Known rows, with every step that occurs
poti, gupap: -73 -173 160 -32 -100 228 258 182 43 68 -250 -130 -6 -275 1 -49 283 -46
 37 -48 -168 210 93 278 75 156 107 -192 -81
veseles, fepod, zagagud, dupozav: -15 -272 -60 -161 40 -369 19 174 -271 -95 162 42 22 -142 -73 -63 62 -204
 53 -198 -507 298 -4 -88 -272 -274 292 39 2
zagagud, dupozav, nilono, fepod, nodapo, gupap: -223 -100 -137 285 317 23 158 164 122 -448 43 226 267 -234 370 -52 124
 -169 -253 56 169 117 -116 245 83 14 -274 130 1
nodapo, gupap, nilono, fepod: -197 -141 101 190 -16 365 106 166 287 -94 -69 -87 307 37 -83 106 51 -116
 -40 -141 199 113 -16 112 150 111 45 -221 -91
gupap, nilono, fepod, poti: -255 -154 110 163 -165 263 158 84 291 111 188 -66 208 -47 -161 47 238
 310 -28 -103 193 220 -31 -89 -27 -19 111 -145 136
nilono, fepod, veseles: -71 -152 243 60 -265 264 60 137 44 -18 163 11 -135 -200 -359 5 202 20
 -152 -265 -64 137 -66 258 49 -11 90 -226 45
poti, gupap, zagagud, dupozav, nilono: -135 -143 -251 -181 -102 -33 398 8 0 -15 -133 -116 213 -353 356 -18 384
 -147 -30 114 126 242 -345 145 107 69 -44 -13 -180
nilono, fepod: -98 -55 237 98 -218 189 60 130 61 -38 -22 -26 -70 -149 -282 61 116 138
 38 -242 -177 110 89 148 -22 -28 44 -73 -49
dupozav, zagagud, fepod, veseles: 122 -26 -30 -273 -275 -147 118 11 -129 -28 204 -76 75 61 -73 -41 29 -67
 -132 -306 -282 138 -363 130 -197 -285 215 -124 116
gupap, nilono, fepod, poti, dupozav: -277 -80 314 62 -219 108 198 110 399 239 53 -44 207 -76 13 67 295 109
 -141 -36 61 118 -63 -3 -61 143 207 -211 193
zagagud, dupozav, nodapo, fepod: 104 148 -235 -334 -133 48 147 -3 -97 124 63 65 42 14 308 -158 279 35 -10
 -107 -335 254 -77 -75 -377 -101 142 125 46
nilono, fepod, nodapo, gupap, zagagud: -334 28 -65 31 123 -163 115 84 284 -168 118 26 132 -135 44 -138 20 14
 -99 -211 174 67 82 514 332 123 -116 -59 -136
fepod, nodapo, gupap, nilono: -204 -287 -164 66 128 146 131 153 290 89 63 -34 312 -64 169 -227 56 -232
 -115 -95 296 198 45 254 207 36 69 -222 -15
poti, fepod, nodapo, dupozav: 26 -15 -51 -207 -162 84 231 113 267 211 118 109 57 -137 283 -108 125
 -207 -143 36 -174 83 197 312 29 98 71 -72 114
zagagud, dupozav, nilono, fepod, poti: -236 -37 32 174 -19 127 207 96 39 -277 153 152 202 -263 127 -21 376 236
 -185 7 49 195 -265 -139 -160 -80 -91 143 161
fepod, zagagud, dupozav, nodapo, gupap, nilono: -129 -149 -369 -147 202 -89 228 91 -17 -301 211 99 324 47 307 -246 -51
 -305 -145 -96 11 318 -17 -6 -70 55 188 -61 -118
zagagud, dupozav, nilono, fepod: -71 -104 30 158 -110 147 127 66 -38 -221 -7 85 115 -218 54 124 219 25
 -60 -36 -30 151 -253 -45 -138 -138 -97 109 -14
dupozav, zagagud: 70 -205 14 -209 -197 101 141 80 -46 -19 -37 -106 122 -82 -194 -20 91 36
 -24 -266 -96 181 -56 130 -229 5 233 -142 -90
zagagud, dupozav, nodapo, gupap: -89 30 -154 -193 113 71 220 130 -143 -206 0 217 193 -106 346 -222 166
 -171 -159 -125 -48 207 -85 97 -180 70 68 87 -40
dupozav, nilono: -18 -196 -78 87 -231 155 170 90 48 8 -5 -35 94 -241 -25 -180 217 -50 -8
 -133 -163 125 -31 104 61 18 94 -104 -127
gupap, nilono, fepod: -131 -245 128 114 -264 293 57 65 187 152 18 -117 119 -16 -235 169 64 68
 79 -157 99 181 -25 10 2 -41 97 -200 -37
gupap, zagagud: -125 -72 -66 -275 -350 -61 153 -19 45 235 57 -137 26 -156 -146 -160 201
 47 72 -309 -42 179 -149 216 88 -49 201 -141 -182
zagagud, dupozav: -48 -140 70 -213 -167 108 137 125 -153 98 -49 36 51 -166 24 -15 272 -119
 -25 -175 -72 271 -303 -27 -257 -223 173 28 49
dupozav, nilono, fepod, poti, gupap, zagagud: -342 -12 -75 152 -57 21 374 40 292 -161 33 -108 169 -338 127 -54 421 353
 -57 85 99 121 36 241 331 323 -152 -70 -92
zagagud, fepod: -23 126 82 -151 -263 -139 55 46 -69 97 48 -64 -4 14 15 -102 21 -9 110
 -251 -450 132 -98 51 -114 -348 158 8 73
dupozav, zagagud, fepod, nodapo, gupap, nilono: -77 -77 -321 -117 165 -204 143 31 182 -79 111 -72 464 240 359 -73 -187
 -186 -74 -122 119 147 -179 147 -61 -183 48 -74 61
gupap, nilono, fepod, veseles: -116 -317 102 103 -322 411 71 71 187 156 191 -106 55 -80 -302 91 164 -47
 -104 -191 201 188 -182 92 79 -69 124 -330 56
poti, fepod, veseles: 198 -96 81 -254 -271 219 126 131 117 312 219 28 -66 -303 -235 -126 325
 -99 -233 -154 -277 139 -52 250 93 169 305 -333 104
zagagud, fepod, nilono: -15 175 -59 -169 -240 -44 98 -46 -56 107 10 -26 -3 -164 194 -240 23 -1
 96 -316 -313 191 63 43 97 -225 72 107 129
veseles, fepod, poti, gupap, zagagud, dupozav: -257 -137 -112 -256 51 -282 289 70 -47 122 -2 -66 224 -309 268 -23 502
 111 31 45 -37 291 -201 -22 -110 -39 99 41 97
veseles, fepod, zagagud: -1 -274 -24 -23 -45 -316 -36 164 -128 -64 174 -49 -58 -139 -263 -187 -24
 -105 125 -271 -629 199 301 66 -29 -108 327 -102 -95
veseles, fepod: 11 -264 43 -1 -160 -42 -39 141 -72 224 3 -32 11 -154 -185 -42 173 -64
 134 -231 -443 158 137 20 -136 -121 255 -68 -49
zagagud, dupozav, nodapo, gupap, nilono: -120 -149 -282 -146 84 156 230 73 -4 -31 4 118 379 37 368 -121 114 -235
 -115 -41 191 259 -176 -43 -152 36 99 -42 -42

Rows
-146 -185 -75 318 2 -5 102 63 203 -136 158 92 -1 -247 42 -123 85 96 -73
 -48 -48 82 185 289 157 -17 -176 28 -39 | dupozav, nilono, fepod, nodapo
-7 -111 20 -248 -321 225 276 90 8 -105 -111 -80 211 61 72 48 54 -148 -67
 -142 -56 138 -123 130 -274 -19 187 -70 -94 | nodapo, dupozav, zagagud
-249 -4 97 227 219 67 75 218 224 -262 36 126 84 -140 26 -125 27 -15 -150
 -157 43 70 218 427 196 90 -113 -52 -15 | nilono, fepod, nodapo, gupap
-129 220 -210 -321 -175 -189 275 -122 60 132 -141 -193 50 -252 387 -187
 126 15 156 -171 -151 197 50 244 347 17 -37 13 -16 | poti, gupap, zagagud, fepod, nilono
-173 -227 95 74 71 -14 226 209 49 84 -40 -63 101 -295 67 -117 415 169 36
 9 -303 211 251 72 -14 137 163 -90 126 | veseles, fepod, poti, gupap
-103 35 -224 -174 256 -204 197 166 -198 -463 169 234 146 -96 249 -337 1
 -221 -181 -185 -267 275 67 153 -71 74 131 60 -110 | fepod, zagagud, dupozav, nodapo, gupap
50 74 -80 -345 -423 -4 252 32 -85 -111 142 -63 150 210 238 39 -16 -282
 -140 -194 -204 82 -398 133 -245 -312 158 -74 101 | nodapo, dupozav, zagagud, fepod, veseles
-214 421 59 -176 46 -381 260 118 125 -55 116 241 237 54 581 -371 153 -36
 -258 -94 -534 26 83 175 -64 154 156 67 213 | zagagud, fepod, poti, dupozav, nodapo, gupap
-175 -123 -178 149 170 -50 132 115 191 -435 238 59 207 95 20 -188 -198
 -64 -57 -146 -97 171 338 183 162 244 72 -173 -207 | dupozav, nodapo, gupap, nilono, fepod, zagagud
-186 272 266 -232 -243 -315 192 84 100 235 86 26 89 -32 254 -202 259 26
 -106 -157 -499 93 -147 39 -162 -117 262 -6 298 | zagagud, fepod, poti, dupozav
-181 222 -315 -343 -46 -92 389 -30 213 185 116 -111 106 -122 404 -329
 466 389 -2 -6 -193 215 179 199 107 337 93 -50 -25 | dupozav, nodapo, fepod, poti, gupap, zagagud
5 53 63 -179 -345 -55 63 62 -98 149 224 -36 -56 -31 -37 -137 99 -114 -89
 -296 -310 124 -270 139 -28 -337 191 -134 151 | zagagud, fepod, veseles
-1 -181 -96 -19 -113 59 -17 20 -65 206 -70 -12 -5 -343 -36 -243 150 -34
 117 -283 -318 213 292 20 66 -16 162 13 44 | veseles, fepod, nilono
100 138 -201 -217 -200 96 103 8 56 196 101 -5 -33 37 121 -276 203 154 41
 -198 -454 163 188 97 -135 60 185 -18 -57 | dupozav, nodapo, fepod
-146 -96 244 -59 -116 -218 108 169 109 324 21 47 114 -212 60 -172 378
 -15 -92 -113 -471 114 72 24 -198 81 360 -72 207 | veseles, fepod, poti, dupozav
-268 -77 109 364 31 261 346 181 235 -282 -41 -17 124 -363 135 -38 405
 323 -89 136 -34 146 174 186 186 290 -155 -58 28 | dupozav, nilono, fepod, poti, gupap
-158 -82 -90 -358 -125 -27 350 54 -51 138 -169 -137 125 -276 209 39 371
 -87 28 -24 107 283 -303 188 -24 -9 67 -73 -99 | poti, gupap, zagagud, dupozav
156 -22 -2 -330 -11 -177 155 131 -54 -22 216 90 19 -218 -80 -88 107 -131
 -125 -84 -439 246 -47 21 -105 -2 295 -73 64 | poti, fepod, zagagud, dupozav
-102 -73 199 68 -77 -97 33 153 19 -327 181 -1 -135 -134 -365 -92 -58 90
 15 -286 -371 162 250 187 90 -18 144 -127 -109 | nilono, fepod, zagagud
-154 163 -93 -10 142 -240 90 148 77 -109 90 83 128 15 329 -289 -63 -179
 -65 -189 -248 87 28 338 104 -227 -21 44 92 | zagagud, fepod, nodapo, gupap
54 159 -117 -167 -194 331 83 0 146 240 -93 -125 8 -203 124 -286 247 85
 55 -282 -247 229 152 60 115 51 149 -32 42 | nodapo, fepod, nilono
-80 192 44 -36 -194 62 219 96 352 257 26 -61 190 -146 360 -265 512 49
 -208 4 -412 64 -99 27 -37 235 252 -59 127 | nodapo, fepod, poti, dupozav, nilono
-221 -105 169 -4 -12 190 341 206 133 22 -58 -60 51 -340 46 -178 490 214
 -68 -24 -56 251 153 181 65 192 120 -153 89 | fepod, poti, gupap
-129 -154 60 116 -108 -215 127 129 146 234 30 68 201 -285 192 -235 410
 -62 -145 27 -463 55 55 1 -98 163 232 -38 120 | veseles, fepod, poti, dupozav, nilono
-53 -133 32 -194 -43 -167 124 140 -201 -193 153 25 18 -150 -69 -143 90
 -158 -52 -239 -250 317 -128 -4 -182 -196 247 -19 -43 | fepod, zagagud, dupozav
-184 -61 -159 6 122 182 208 73 66 -237 24 145 347 66 293 67 33 -109 -118
 -27 184 202 -111 -37 -146 58 -45 11 -25 | zagagud, dupozav, nodapo, gupap, nilono, fepod
-121 -296 -128 4 -143 164 232 22 305 -85 70 -59 316 183 189 177 -117
 -106 -62 -5 316 123 -8 150 -152 -79 -50 -80 16 | gupap, nilono, fepod, nodapo, dupozav, zagagud
-197 -10 -321 -130 2 -34 265 65 9 -181 -3 0 389 -191 325 -168 255 -259
 -152 -93 194 148 -485 132 112 37 -14 24 -226 | nodapo, gupap, zagagud, dupozav, nilono
-86 40 -141 -61 37 130 169 137 10 -135 21 152 112 -91 146 -339 93 -75
 -99 -191 -166 125 212 260 46 222 107 -71 -144 | dupozav, nodapo, gupap
81 208 17 -308 -260 -40 138 23 167 355 -66 12 -16 21 310 -251 279 -39
 -65 -132 -602 92 193 177 -191 236 294 -66 33 | poti, dupozav, nodapo, fepod
-149 -181 -126 188 82 -39 122 57 53 -202 134 178 93 -264 213 -32 152 -2
 -147 34 68 149 -93 110 -86 -179 -222 163 60 | zagagud, dupozav, nilono, fepod, nodapo
-211 -170 36 195 113 89 107 208 260 -359 106 -83 247 44 -191 -3 -141
 -138 -50 -186 -1 173 117 157 224 131 133 -240 -186 | nodapo, gupap, nilono, fepod, zagagud
-203 171 -99 -280 -110 15 351 42 285 263 -4 -288 139 -160 228 -188 509
 301 27 -43 -93 229 -43 184 163 221 142 -131 1 | nodapo, fepod, poti, gupap, zagagud
-145 -142 116 141 -11 -3 13 114 146 -14 126 84 -100 -178 -122 -86 65 116
 -46 -173 -58 130 263 324 56 -78 -77 -33 43 | nilono, fepod, nodapo
-45 -340 -114 37 28 -228 -65 117 6 242 140 54 -16 -205 -32 -192 107 -43
 57 -165 -315 163 285 184 -51 -162 130 -17 68 | veseles, fepod, nodapo
-168 -131 260 -55 -152 57 218 63 337 62 25 -60 355 5 -27 168 219 150
 -184 -60 146 131 -136 -18 -237 222 238 -214 156 | gupap, nilono, fepod, poti, dupozav, zagagud
-102 -189 -211 -46 0 -146 118 5 -32 -266 289 98 105 55 25 -31 -89 0 -30
 -70 -90 296 81 -105 -196 -95 77 13 -35 | gupap, nilono, fepod, zagagud, dupozav, nodapo
-32 -101 119 13 -299 26 182 107 150 195 -123 -18 102 -262 140 -152 262
 -241 -134 -66 -318 70 -87 175 5 193 208 -135 -74 | poti, dupozav, nilono
-198 19 335 -142 -216 -16 202 157 179 244 12 45 73 -245 67 -243 434 26
 -202 -157 -230 131 -36 134 -82 139 318 -133 180 | fepod, poti, dupozav
-142 348 -358 -318 -87 -404 173 -66 -10 -71 155 57 193 130 356 -317 -58
 -76 28 -259 -325 41 -41 250 134 -20 46 48 -152 | dupozav, nodapo, gupap, zagagud, fepod
57 63 -38 -184 -134 -59 52 122 95 -3 146 -168 -44 15 -156 -234 85 -10 65
 -290 -558 229 139 117 5 -46 331 -138 -91 | nodapo, fepod, zagagud
-91 186 -123 -346 -393 -366 106 -82 -19 210 143 -150 54 52 33 -125 31 17
 151 -331 -305 111 -245 122 25 -312 160 8 -56 | gupap, zagagud, fepod
-129 -46 -102 -396 -265 -113 168 -4 -118 187 53 -65 116 -161 17 -64 280
 -73 1 -227 84 261 -461 41 -158 -183 172 -16 -77 | gupap, zagagud, dupozav
-306 403 -356 -301 13 -405 271 -38 70 -117 334 95 273 69 406 -448 96 201
 -81 -224 -211 101 -33 171 92 3 64 101 30 | dupozav, nodapo, gupap, zagagud, fepod, poti
